Each row comes from the steps of one walk. Every step used is in the known rows, and no mark comes twice. Write the walk behind each row, first mark first.
Known rows:
E -> U -> C -> A: [-23,-8,-32,-48,3,-6,34,-37,11,-13,5,-13,-31,-6,-3,-21,-5,12,-7,0,13,11,7,-1,39,28,8,-1,2,-9,-11,-31]
M -> V -> B -> E -> A: [-36,-17,-23,-44,-21,10,1,10,-3,-14,5,-14,-44,-14,21,-15,-51,18,5,9,-2,-7,0,31,35,23,32,9,10,-16,-19,-47]
K -> E -> B -> V -> M -> P -> L: [-22,-20,-18,-45,-18,6,11,-1,16,0,3,-19,-37,-11,-1,-8,-82,10,-29,-2,25,6,-2,35,1,12,3,-41,9,5,-32,-47]
S -> U: [-8,1,-38,-45,10,13,4,-21,1,-15,12,-8,-44,9,12,-9,-46,29,-26,0,0,10,-12,40,14,3,4,-26,-5,-27,-2,-64]
S -> U -> E -> A: [-23,-14,-25,-53,-12,10,-1,-8,4,-13,5,-19,-40,19,27,-13,-14,16,-12,4,0,20,-16,37,24,-2,26,24,-4,-18,-1,-55]
C -> A: [-34,-12,-36,-48,9,-3,19,-31,3,-19,25,-7,-27,-6,16,-8,-21,-3,-13,7,6,-14,-5,6,25,26,17,12,-5,-4,-14,-30]
P -> M -> V: [-5,-13,-33,-35,-29,6,14,-14,-19,-3,28,-21,-35,-3,11,4,-77,6,-15,-6,15,-8,7,24,0,23,2,-30,19,-17,-17,-35]
B -> V -> M -> P: [-16,-13,-32,-32,2,10,11,-4,-5,-6,3,-19,-37,-13,-2,-18,-50,-5,-24,9,13,-9,12,7,1,19,-6,-10,35,-12,-11,-41]
V -> B -> E -> U -> S: [-11,7,-15,-23,-4,11,9,-26,12,-8,-8,-19,-37,0,-13,-11,-18,36,-15,16,4,43,5,31,47,25,9,1,-5,-29,19,-53]
K -> E: [-23,2,-32,-55,2,2,8,-2,11,-4,3,-13,-47,-20,19,4,-29,13,-29,-1,4,0,-22,34,16,17,23,-9,19,-4,-28,-47]
M -> V -> B: [-7,-3,-25,-33,-3,6,11,-9,-23,6,21,-26,-33,-4,19,-4,-60,30,20,12,8,19,15,23,16,43,-1,1,11,-33,-14,-30]
K -> E -> B -> V -> M: [-8,-6,-23,-31,-29,4,9,-6,14,-16,-2,-23,-36,-32,-6,-20,-51,16,-21,17,-1,19,17,3,25,14,12,-30,32,-1,-12,-58]
V -> M -> P: [-10,-20,-35,-41,-1,8,10,-8,-4,0,10,-22,-34,-1,3,-23,-41,-9,-16,13,16,-4,7,8,-2,11,-15,11,32,-17,-11,-43]
B -> E -> A: [-36,-16,-26,-47,-20,9,-4,5,0,-22,6,-10,-44,-15,20,-15,-32,9,-12,12,-5,-15,-11,31,33,10,37,10,6,-9,-16,-57]
P -> M -> V -> B -> E: [-24,-9,-18,-26,-11,16,9,-10,4,-9,9,-19,-37,-23,7,-3,-76,27,-9,-6,12,-2,9,28,28,45,21,-19,15,-14,-13,-44]
V -> M -> P -> L: [-13,-24,-21,-44,-14,7,6,-8,1,6,17,-24,-30,5,1,-10,-67,5,-19,8,25,1,0,35,-7,12,-4,-19,2,-1,-21,-49]
U -> C: [3,-2,-23,-46,-7,-2,21,-26,-12,6,9,-23,-39,-3,2,-10,2,29,-5,1,9,23,8,10,26,31,-2,-3,15,-14,-4,-63]
B -> V: [-21,14,-26,-17,6,7,6,-8,-18,-21,9,-10,-41,-30,7,8,-40,19,-31,7,-5,-6,2,20,20,34,29,-41,10,-9,-8,-42]
P -> M: [-3,-12,-23,-37,-27,5,7,-27,-9,-4,24,-27,-30,-2,-11,-11,-54,2,-19,11,16,-1,3,34,6,6,15,-4,11,-8,-7,-68]
A -> E: [-21,-16,-21,-38,-19,18,-9,-13,0,-24,16,-2,-38,-23,10,-3,-44,-1,-14,7,-3,12,-15,27,10,16,28,-5,10,-31,-8,-42]
C -> A -> E -> U: [-21,-10,-28,-33,-11,14,9,-21,16,-35,0,-3,-34,-20,-8,-21,-38,2,-15,12,4,23,-13,24,27,4,24,-15,2,-38,-7,-17]
L -> P -> M -> V: [-11,-14,-36,-39,-36,6,22,-15,-20,2,34,-25,-37,4,14,-3,-74,-2,-16,-1,23,-5,-2,17,1,18,-2,-25,22,-23,-19,-35]
M -> V: [-9,-5,-38,-36,-10,5,11,-7,-24,-7,28,-14,-38,-7,30,9,-54,13,-12,-3,6,-5,-1,17,6,31,-1,-24,13,-24,-18,-21]
L -> P -> M: [-11,-15,-27,-41,-39,5,18,-29,-10,3,32,-31,-32,8,-6,-22,-50,-8,-21,18,26,3,-10,22,7,-1,9,3,16,-17,-9,-68]
S -> U -> E: [-6,-3,-23,-38,10,16,6,-31,11,-9,8,-20,-32,24,24,4,-13,28,-32,-13,9,37,-17,31,16,12,12,4,-8,-20,15,-49]
A -> E -> B -> V: [-24,1,-17,-20,-17,10,2,-8,0,-36,0,0,-40,-43,2,0,-62,19,-30,4,-3,18,-3,16,28,23,30,-50,10,-19,-16,-40]
C -> A -> E -> K: [-27,-17,-29,-45,-13,6,20,-26,0,-35,16,-5,-53,-25,5,-20,-50,7,-22,18,1,9,1,30,23,27,32,4,20,-18,-12,-45]
M -> V -> B -> E -> A -> C: [-20,-27,-24,-54,-34,12,-8,11,11,-30,3,-12,-26,-15,1,-27,-70,2,-4,-12,-6,-2,18,24,24,21,38,-3,16,-37,-32,-39]
M -> P -> L: [-19,-17,-22,-44,-2,6,6,-8,-5,4,20,-17,-33,5,8,0,-65,8,-23,2,25,-5,-11,44,-7,16,2,-23,-8,-6,-25,-42]

Write each row's walk:
[-3,-8,-22,-25,-30,4,7,-12,5,-18,5,-23,-31,-27,-7,-23,-48,16,-16,23,-1,21,21,-1,24,14,8,-27,26,-7,-4,-58] => E -> B -> V -> M
[-15,-22,-13,-37,-18,8,9,-9,12,0,7,-24,-29,0,0,-7,-70,11,-27,-1,27,17,1,30,1,14,0,-30,1,1,-18,-43] => U -> E -> B -> V -> M -> P -> L
[-18,-3,-18,-32,-11,10,9,-32,16,-18,-2,-9,-35,0,-11,-11,-16,16,-17,14,1,42,-2,24,38,16,13,2,-6,-32,16,-42] => C -> A -> E -> U -> S
[1,5,-26,-47,-7,-1,27,-19,10,2,-15,-22,-46,-12,-11,-17,-3,35,-13,-3,13,38,1,20,35,18,3,-19,21,-20,-12,-50] => K -> E -> U -> C
[-19,-9,-26,-35,-20,9,30,-19,-6,-15,15,-25,-56,-20,2,-24,-74,28,-21,16,16,10,12,35,30,38,21,-7,31,-17,-13,-58] => L -> P -> M -> V -> B -> E -> K
[-28,-11,-28,-44,1,-1,38,-32,16,-12,1,-13,-33,-12,-1,-18,-28,20,0,-10,16,12,14,-1,44,42,9,-10,8,-10,-14,-23] => M -> V -> B -> E -> U -> C -> A
[-40,-24,-25,-45,-13,14,3,-22,14,-32,17,4,-33,-23,10,-6,-44,-12,-14,0,0,1,-13,15,18,23,33,1,3,-20,-13,-29] => C -> A -> E
[-12,-24,-28,-60,-32,6,-11,5,3,-28,10,-12,-23,-5,-1,-31,-45,-6,-8,1,-8,0,11,25,17,4,35,10,10,-37,-28,-47] => E -> A -> C
[-34,-24,-23,-51,-13,14,12,-28,22,-26,7,3,-40,-17,2,-12,-41,2,-13,-12,3,14,-6,15,24,24,25,-13,7,-20,-10,-42] => S -> U -> C -> A -> E
[-20,-26,-25,-56,-31,11,-12,7,14,-35,4,-8,-26,-15,-2,-28,-53,-4,-16,-7,-8,-7,9,25,24,11,42,1,12,-31,-28,-48] => B -> E -> A -> C
[-1,-5,-20,-35,-25,7,35,-25,6,4,-8,-30,-42,-9,-17,-25,-34,34,-5,-5,24,38,12,12,39,28,-1,-25,25,-27,-6,-49] => L -> P -> M -> V -> B -> E -> U -> C
[-33,-2,-19,-24,-14,8,8,-13,7,-39,1,3,-37,-43,3,-2,-62,13,-30,1,-2,12,-1,11,32,26,32,-47,6,-13,-18,-34] => C -> A -> E -> B -> V
[-19,-21,-27,-33,-12,13,9,-3,6,-14,-2,-12,-37,-22,-4,-22,-64,-7,-24,6,13,4,9,6,4,13,-3,-15,36,-18,-15,-39] => A -> E -> B -> V -> M -> P
[-20,-15,-31,-39,-5,7,14,1,9,-8,-6,-16,-40,-20,-1,-19,-58,-2,-29,3,16,0,7,8,6,13,-4,-16,39,-9,-22,-41] => K -> E -> B -> V -> M -> P
[-34,-24,-20,-49,-16,11,12,-27,16,-24,10,0,-36,-23,4,-10,-33,-3,-9,-8,3,11,-4,8,24,29,27,-3,10,-17,-11,-36] => U -> C -> A -> E
[-18,-31,-21,-53,-42,13,-6,8,13,-29,4,-16,-25,-13,-8,-30,-81,-1,-6,-13,-1,-2,21,28,22,17,40,-6,19,-33,-31,-46] => P -> M -> V -> B -> E -> A -> C
[-35,-12,-31,-64,-18,0,1,13,4,-9,1,-13,-50,-11,24,-13,-25,6,-11,11,-4,-7,-19,39,24,1,35,14,14,-6,-30,-55] => K -> E -> A
[3,-3,-18,-33,-19,7,30,-24,7,0,-11,-27,-41,-14,-19,-21,-36,39,-4,-8,19,35,19,18,38,32,1,-28,23,-23,-5,-50] => P -> M -> V -> B -> E -> U -> C
[-4,-8,-21,-33,-16,7,14,-14,-19,9,21,-31,-31,-2,6,-8,-76,25,18,10,14,18,21,28,13,38,2,-2,14,-27,-14,-40] => P -> M -> V -> B
[-2,-9,-18,-24,-29,7,8,-16,10,-17,2,-27,-27,-21,-3,-19,-40,17,-20,16,2,31,19,-2,25,16,9,-19,24,-5,2,-55] => U -> E -> B -> V -> M
[-5,-4,-25,-22,-21,8,6,-11,-2,-14,8,-27,-33,-23,-5,-17,-39,12,-17,21,-4,8,22,3,17,21,12,-23,28,-3,1,-58] => B -> V -> M
[-25,-4,-17,-28,2,15,3,-11,6,-12,6,-16,-36,-24,9,-7,-49,30,-9,6,5,3,1,27,34,42,25,-2,7,-15,-7,-51] => V -> B -> E
[-19,-23,-29,-68,-30,5,-8,12,17,-26,0,-11,-30,-12,1,-27,-49,-6,-15,-8,-8,-1,4,29,18,4,41,4,19,-29,-39,-46] => K -> E -> A -> C
[-11,-25,-21,-58,-30,9,-11,-1,10,-27,6,-17,-19,4,4,-25,-33,-4,-13,-7,-5,15,7,22,19,7,38,20,8,-34,-19,-41] => U -> E -> A -> C
